What can hang from each mark:
L: A S Z
W: Q
Z: L V
K: W
A: R
S: K L P
Q: A W X
P: S
R: A

Every row comes from one small tree of marks. Brackets hold a mark, then the marks that hang from it, in alphabetical order. Every link used is in the known rows. Which tree was each row made from?
Known rows:
(W (Q X)): [-0.16 -0.51 -0.80  0.57  1.12  2.94  0.62  0.44  0.95 -1.95  0.86 -1.57
  2.15 -0.81 -1.75 -1.24 -0.57 -0.62  1.37  2.84  0.28 -3.30 -1.33]
(K (W (Q (A R) X))): [-0.99 -0.85  1.53 -1.80 -0.37  3.15 -2.70  0.71  2.43 -2.59  0.84 -1.24
  2.58 -0.27  1.83 -3.35  0.18 -1.72 -0.77  4.41  1.26 -6.79 -0.33]
(Z (L (A R) S) V): [-1.68  0.68 -0.79  2.26  0.11 -0.93  1.01 -2.12  0.10  1.73 -0.44  3.91
 -2.03  1.45  1.38  0.92  2.81  1.19  0.17 -0.47 -0.26  0.10 -0.86]
(P (S (K W) L)): [-1.27  0.31  0.54 -1.63  2.13 -0.48 -0.93  0.30 -2.39 -0.25 -2.77 -2.16
 -0.17 -0.88  0.41  1.26  0.12  1.10 -0.89  0.73  0.94 -1.05  1.86]
(Z (L (S P)) V): [-1.12  1.11 -0.03  1.05  0.12 -2.00  1.06 -0.24  2.85  0.11  0.44  1.01
 -0.70  0.28 -1.13  2.67  1.25  2.95 -0.14 -2.47 -0.78  0.70  0.85]
(Z L): [-2.10 -0.45 -1.23  1.00  1.73 -0.89  0.50 -0.17 -0.69  1.24  1.51  0.47
  1.33 -1.38 -1.54  0.81  0.11  2.13  0.12  3.26 -0.40  1.31  0.39]
(P (S K (L A))): [-0.75  0.76 -1.09  0.56  1.10 -1.17  0.33 -0.15 -4.00  1.93 -3.56 -0.93
 -1.59 -0.82 -0.54  0.42  0.46 -0.45  1.10 -0.32  0.28  1.55  0.80]
(L (A R) (S P) Z): [ 2.45 -0.45  0.24  0.71 -2.94  1.13  1.02 -0.11 -0.38 -0.64 -0.49  0.67
 -1.29  2.28  2.34 -0.70 -0.48 -2.33 -1.51 -3.08 -1.91  2.12 -0.60]
(S K L P): [-0.39  1.05 -0.26 -0.20  0.22 -3.12 -1.99  0.73 -0.74  2.51 -0.87 -2.27
 -2.76 -2.53 -2.40  0.17 -1.80  1.10  1.93 -0.12 -1.88  1.94  2.41]
(Q A W X): [ 1.11 -0.80  2.89 -0.21  0.24 -1.05  1.37  2.08  1.98 -2.22  2.62 -2.49
  3.50 -2.25 -1.73 -3.33 -0.27 -0.65 -1.71  1.31 -0.75 -4.81 -0.57]
(W (Q (A R) X)): [-0.87 -1.15 -0.86  0.26 -1.29  1.64 -1.82  0.58  2.59 -2.31  1.81 -1.44
  1.69 -0.15  0.14 -4.18 -0.51 -1.96  0.72  3.79  0.81 -4.33 -0.71]
(K (W (Q (A R)))): [-1.27 -1.41  0.33 -1.14 -0.62  3.02 -4.10 -0.52  2.10 -1.58  1.56 -0.08
  2.54  0.10  2.73 -2.12  0.84 -1.74 -0.70  3.89  2.52 -4.04  0.19]
(P (S K (L (Z V)))): [ 0.05  1.16 -0.69 -0.45  0.08 -2.80  0.34  0.02 -0.90  0.24  0.26 -0.85
 -1.35 -0.64 -0.17  0.99 -0.77  1.52 -0.17 -1.93  0.44  1.46  1.34]
(W Q): [-0.50 -1.15 -1.97  1.13  0.72  2.72 -1.02 -0.88  0.71 -0.54  1.57 -0.16
  2.11 -0.32 -0.47  0.28  0.09 -0.60  1.38  2.15  1.84 -0.51 -0.72]
(L A (S P) (Z V)): [ 3.05  0.89  1.04  0.52 -2.65  0.18  2.16  0.51  1.89  0.16  0.27  1.83
 -1.26  1.49  0.25  0.77  0.60 -0.79 -0.25 -5.61 -1.16  1.69 -1.20]
(S (K (W Q)) P): [-1.31  0.46  0.36 -1.74 -0.10  2.00 -3.13  0.58  0.50 -0.49 -1.77 -2.59
  1.25 -0.66  0.13  0.16 -1.67 -1.66  1.42  2.08  0.67 -0.58  1.13]
(L (A R) (S K) Z): [ 1.08 -1.30 -0.72 -0.22 -0.83 -0.74  0.63 -0.61 -2.76  0.28 -0.45  1.23
 -1.06  2.97  1.42 -1.79 -1.87 -2.91  0.30  0.17  0.59  3.31 -2.10]
(K W): [ 0.01 -1.20  1.20 -1.18  1.39  3.15 -0.45  0.77  0.97 -0.28  0.65 -0.31
  1.40 -1.15 -0.04  0.70  1.53  1.25 -1.43  2.58 -0.03 -2.75 -0.06]
(Q (A R) W X): [ 0.36 -0.99  2.20  0.41 -0.77 -0.41  0.28  1.19  2.21 -2.49  2.46 -2.18
  2.14 -1.70  0.57 -4.18  0.19 -0.99 -2.45  1.76 -1.62 -5.66 -0.09]
(R A): [ 0.69 -1.87 -1.01 -0.82  1.25  2.91  0.03 -0.35  2.28 -1.66 -1.20  0.80
 -1.17 -2.34 -1.57 -0.90 -0.43  1.96  0.77  0.58  0.17 -0.53 -0.11]
(P (S (L (Z V)))): [ 0.90  1.04 -0.44  0.34 -0.32 -0.94  1.12 -0.11  0.28 -0.38  1.26  0.02
 -0.88 -0.84  0.60  1.79  0.99  2.35 -1.72 -3.22 -0.24 -0.10  1.39]
(L (A R)): [-0.13 -1.05 -1.60  2.27 -0.96  2.79  0.08 -0.72 -0.82  2.18 -0.46  1.62
 -1.97 -0.31  1.31 -1.18  2.32 -1.06  0.08  1.55 -1.89 -0.29 -0.78]
(K (W (Q A X))): [-0.48 -0.60  1.97 -2.22  0.44  2.81 -1.82  1.50  2.20 -2.66  0.88 -1.59
  3.92 -0.71 -0.02 -2.74 -0.14 -1.34 -0.12  3.97  1.99 -6.20 -0.79]
(L (S K) Z): [ 1.39 -1.90 -0.25 -1.64  0.81 -2.01  1.13  0.65 -0.86 -1.50  1.54 -0.79
  1.23  2.29 -1.57 -0.21 -3.35 -0.66 -0.01  0.17  1.82  3.69 -1.57]
(K (W Q)): [-0.54 -0.80  0.43 -0.93  1.39  4.29 -1.95 -0.51  0.56 -1.27  0.54 -0.07
  2.86 -0.44  1.07  0.66  0.67 -0.45 -0.13  3.03  2.17 -3.05 -0.28]

Which tree is each row?
[-1.03 -0.33 -0.41  1.11  1.89 -1.10  1.88 -0.84 -2.88  1.14 -1.18  2.01
  0.94  1.10 -0.86  0.97  0.74  0.18  0.56  0.98  0.67  2.13 -1.31] -> (Z (L A S))
[ 1.89  0.63 -0.12  1.18 -1.85  0.91  1.68 -0.06  0.69  2.03  2.51  2.90
 -0.60 -0.66  0.09 -0.38  1.29 -0.17  0.53 -1.50 -0.90  0.60 -1.86] -> (L A (Z V))
[ 0.07 -0.52 -0.86  0.74 -1.32  0.24 -0.18 -0.15 -0.95  0.94 -3.65 -0.54
 -2.97  1.94  0.76 -0.78 -0.10 -2.59  1.06 -1.09 -1.33  2.17 -0.35] -> (L (A R) (S K P))
[-0.30 -0.21  1.52 -1.53  1.78  4.21 -0.49  0.66  0.91 -2.54 -0.09 -1.33
  3.08 -0.86  0.02 -0.67  0.13 -0.33 -0.35  3.60  0.70 -5.78 -0.78] -> (K (W (Q X)))
[-0.83  0.10  1.09 -1.93 -0.06  1.07 -1.87  1.69  0.82  0.50 -1.77 -2.90
 -0.11 -1.35 -0.83  0.25 -0.94 -0.10  0.41  1.43 -1.27 -0.33  1.44] -> (S (K W) P)
[-2.71 -0.29  0.05 -1.65  3.37 -1.35 -1.50 -1.39 -2.30 -1.19 -1.28  0.05
  3.18  1.81 -0.07  1.11 -1.99 -0.25  0.93  3.83  3.85  0.99 -0.44] -> (Z (L (S (K (W Q)))))
[ 1.06 -0.73 -0.43  1.57 -1.80  1.94  0.74 -0.33  0.28  0.28 -2.48  0.46
 -2.41  1.69  1.23 -0.03  1.68 -1.70 -0.63 -2.60 -2.04  0.48 -0.23] -> (L (A R) (S P))
[-0.33 -0.90 -0.20 -0.31 -0.31  1.04 -0.83  1.34  2.47 -2.13  2.01 -1.88
  3.13 -0.65 -1.82 -3.39 -0.84 -1.66  1.42  3.41  1.58 -3.73 -1.27] -> (W (Q A X))
[ 1.23  0.36 -0.74  1.72 -2.83  1.56  0.55 -0.94  0.96  2.00  2.40  3.25
 -2.15  0.03  2.36 -1.33  1.66 -0.48 -0.26 -0.71 -1.84 -0.08 -1.28] -> (L (A R) (Z V))
[-1.45  0.14 -0.34  0.93  1.65 -2.09  1.60 -0.95  1.82  0.22  1.55  2.18
  0.07  0.80 -1.39  2.32  1.56  3.26  0.07 -0.59  0.88  0.39 -0.43] -> (Z (L S) V)
[-1.03 -0.14 -0.21  0.33  0.99 -1.51  1.01  0.21  0.15 -0.46 -0.29 -0.63
  0.78  0.50 -1.41  1.90 -0.52  1.51 -0.64 -0.46 -0.63  2.24  0.92] -> (Z (L (S P)))
[-2.14 -0.90 -0.94 -0.37  2.89 -3.38  0.55 -0.31 -1.90  0.10 -0.37 -0.15
  1.15  1.14 -2.30  1.06 -1.64  1.05  0.99  2.68  1.66  3.17 -0.43] -> (Z (L (S K)))
[ 0.53  1.45 -0.26  1.99 -1.70  0.11 -1.42 -0.67 -1.18  3.20 -1.50  0.55
 -4.17 -2.10  1.06 -0.50  1.42  0.02  0.39 -1.51 -3.76 -0.09  2.11] -> (S (L (A R)) P)
[-1.36  0.54 -1.73  1.09  0.27 -0.82 -0.66 -0.90 -3.91  1.88 -3.65 -0.61
 -2.81 -0.37  1.30 -0.27  0.81 -0.72  0.42  0.22 -0.41  0.99  1.18] -> (P (S K (L (A R))))
[-1.98  0.02 -0.53 -0.46  1.32 -3.18  0.18  0.33 -0.84  0.00 -1.31 -1.39
  0.37  0.76 -2.14  1.25 -2.07  0.70  0.84  0.64  0.07  3.59  0.94] -> (Z (L (S K P)))
[ 2.58  0.04  0.81 -0.31 -1.90 -0.49  1.83  0.79  3.90 -1.75  2.25  0.08
 -0.56  1.30 -0.47  1.51 -0.41  1.15 -1.32 -5.22 -0.90  1.19 -0.17] -> (L (S P) (Z V))
[ 0.84  2.39  0.42 -0.73 -1.35 -4.27 -1.43  0.51  0.88  2.33  1.59 -0.67
 -2.95 -2.06 -1.48  0.06 -2.39  1.62  1.43 -2.19 -1.82  2.37  2.05] -> (S K (L (Z V)) P)
[ 1.42  0.69 -0.29  0.68 -0.33 -0.06  1.41 -0.18 -3.48  0.48 -0.80  0.21
 -0.21 -0.52  1.09  0.56  0.54 -0.21 -1.25 -2.06 -0.30  1.35  0.58] -> (P (S (L A Z)))
[ 2.03 -0.40 -0.13  1.08 -1.97  0.52  1.52 -1.23  0.88  0.07  1.23  3.47
 -2.03  2.49  2.36 -0.43  1.31 -0.78 -0.94 -2.78 -0.38  0.57 -2.11] -> (L (A R) S (Z V))
[-0.80 -1.09  0.87 -1.81  0.05  2.67 -3.37  0.24  2.03 -1.49  1.57 -0.35
  3.77 -0.27  1.05 -1.45  0.46 -1.46  0.15  3.41  3.24 -3.48 -0.36] -> (K (W (Q A)))
[ 0.33  0.94 -0.60 -0.13  0.13 -1.89  0.61  0.07 -4.54  1.14 -1.82 -0.68
 -0.70 -0.32  0.22 -0.07 -1.32 -1.07  0.32 -0.86  0.32  3.00  0.48] -> (P (S K (L A Z)))
[ 1.59 -0.72  1.86 -2.43  0.82 -0.04  0.68  0.50 -3.13 -0.27 -1.22  0.81
  1.39  2.47  0.54 -0.65 -1.89 -2.47 -0.09  0.48  1.93  1.90 -2.38] -> (L A (S (K W)) Z)
[ 1.52  0.25  0.44 -1.10 -1.53 -2.44  0.89  1.01  2.76 -1.05  1.11 -0.67
 -0.95  1.49 -1.11  0.75 -2.10  0.31  0.26 -3.74 -0.12  2.85 -0.39] -> (L (S K P) (Z V))
[-2.09  1.30 -0.30  0.10  0.52 -3.59  0.39 -0.11  1.86  0.60 -0.49  0.13
 -1.27  0.56 -1.71  1.93 -0.38  2.13  1.34 -1.24 -0.06  2.11  0.75] -> (Z (L (S K P)) V)
[ 1.32  1.54  0.02  1.61 -1.66 -1.22 -0.52 -1.73 -0.82  3.29  2.20  3.64
 -3.49 -1.17  1.94 -0.85  1.21  0.91  0.09 -1.39 -1.69 -0.23  0.07] -> (S (L (A R) (Z V)))
[-0.82  1.82  0.15  1.61 -0.42 -1.46  1.52 -0.62  0.91  1.78 -1.28  2.41
 -1.27  0.49 -0.53  2.02  2.10  1.21  0.79 -3.01 -1.01  1.17 -0.02] -> (Z (L A (S P)) V)
[ 2.76 -1.11  0.61 -0.84 -1.26 -0.07  1.65  1.23  1.48 -2.25  1.49 -1.26
  0.87  1.61 -0.66  0.88 -1.88 -0.02 -1.66 -3.35 -0.78  2.60 -0.15] -> (L (S P) Z)
[ 1.08  0.06 -0.47 -0.07  0.26 -0.66  0.99  0.21 -1.71 -0.87  0.59 -1.02
  0.40 -0.78  0.42  1.08 -0.33  1.37 -1.96 -1.87 -0.20  1.04  1.43] -> (P (S (L Z)))
[-1.77  0.63 -0.20 -1.48  2.14  0.49 -2.28 -0.73 -2.71 -0.95 -2.86 -1.90
  1.15 -0.32  1.11  1.17 -0.52 -0.23  0.30  1.46  2.75 -1.21  1.63] -> (P (S (K (W Q)) L))
[ 1.88  2.08  0.84  0.18 -1.90 -2.19 -0.53  0.27  2.09  1.61  2.78  0.23
 -2.51 -2.49 -0.59  0.90 -0.39  2.57 -0.33 -3.76 -2.68  0.55  2.22] -> (S (L (Z V)) P)
[-0.16  0.58  1.01 -2.48  1.28 -1.18 -0.75  0.52 -2.93 -0.83 -1.14 -1.91
  0.68 -0.43  1.02  0.75 -1.64  0.45 -1.67  0.36  0.98  0.19  1.65] -> (P (S (K W) (L Z)))
[-1.92 -0.52 -0.73 -1.41  1.24  2.89 -1.21  0.06 -1.15 -2.26 -2.78 -2.56
  2.44  0.65  1.24  1.03 -0.10 -1.33 -0.18  2.01  2.78 -1.11  0.49] -> (P (S (K (W Q))))
[-0.69  0.56 -0.01  1.14  0.34 -1.04  1.48 -0.13 -1.89  0.97 -2.24  0.78
  0.22  0.73 -0.76  1.36  0.39 -0.17  0.38 -0.98 -0.83  2.54  0.01] -> (Z (L A (S P)))
[-1.82  1.62 -0.73  2.28  0.23 -0.76  1.05 -0.94 -0.05  3.43  0.63  3.44
 -0.88 -1.39 -0.68  1.00  2.59  1.82  1.46  0.85 -0.78  0.26 -0.58] -> (Z (L A) V)
[ 1.59  0.98  0.34  0.30 -0.01 -2.28  0.01 -0.58  0.94  1.82  3.92  1.76
 -1.48 -1.92 -0.74  0.61  0.00  2.92 -0.04 -1.46 -0.68 -0.08  0.61] -> (S (L (Z V)))
[ 1.65 -0.54  0.26  0.95 -0.83  1.39  1.74  0.62  0.02  0.31 -2.52 -0.05
 -1.02  1.17 -0.79  0.81  1.31 -1.27  0.31 -3.08 -1.23  1.38 -0.71] -> (L A (S P))
[ 0.80 -1.76 -0.93  1.60 -0.12  1.88  1.21 -1.04 -0.86  0.35 -1.39  1.78
 -1.67  2.11  1.30 -0.48  2.05 -1.31 -0.37 -0.49 -0.32  0.22 -1.74] -> (L (A R) S)
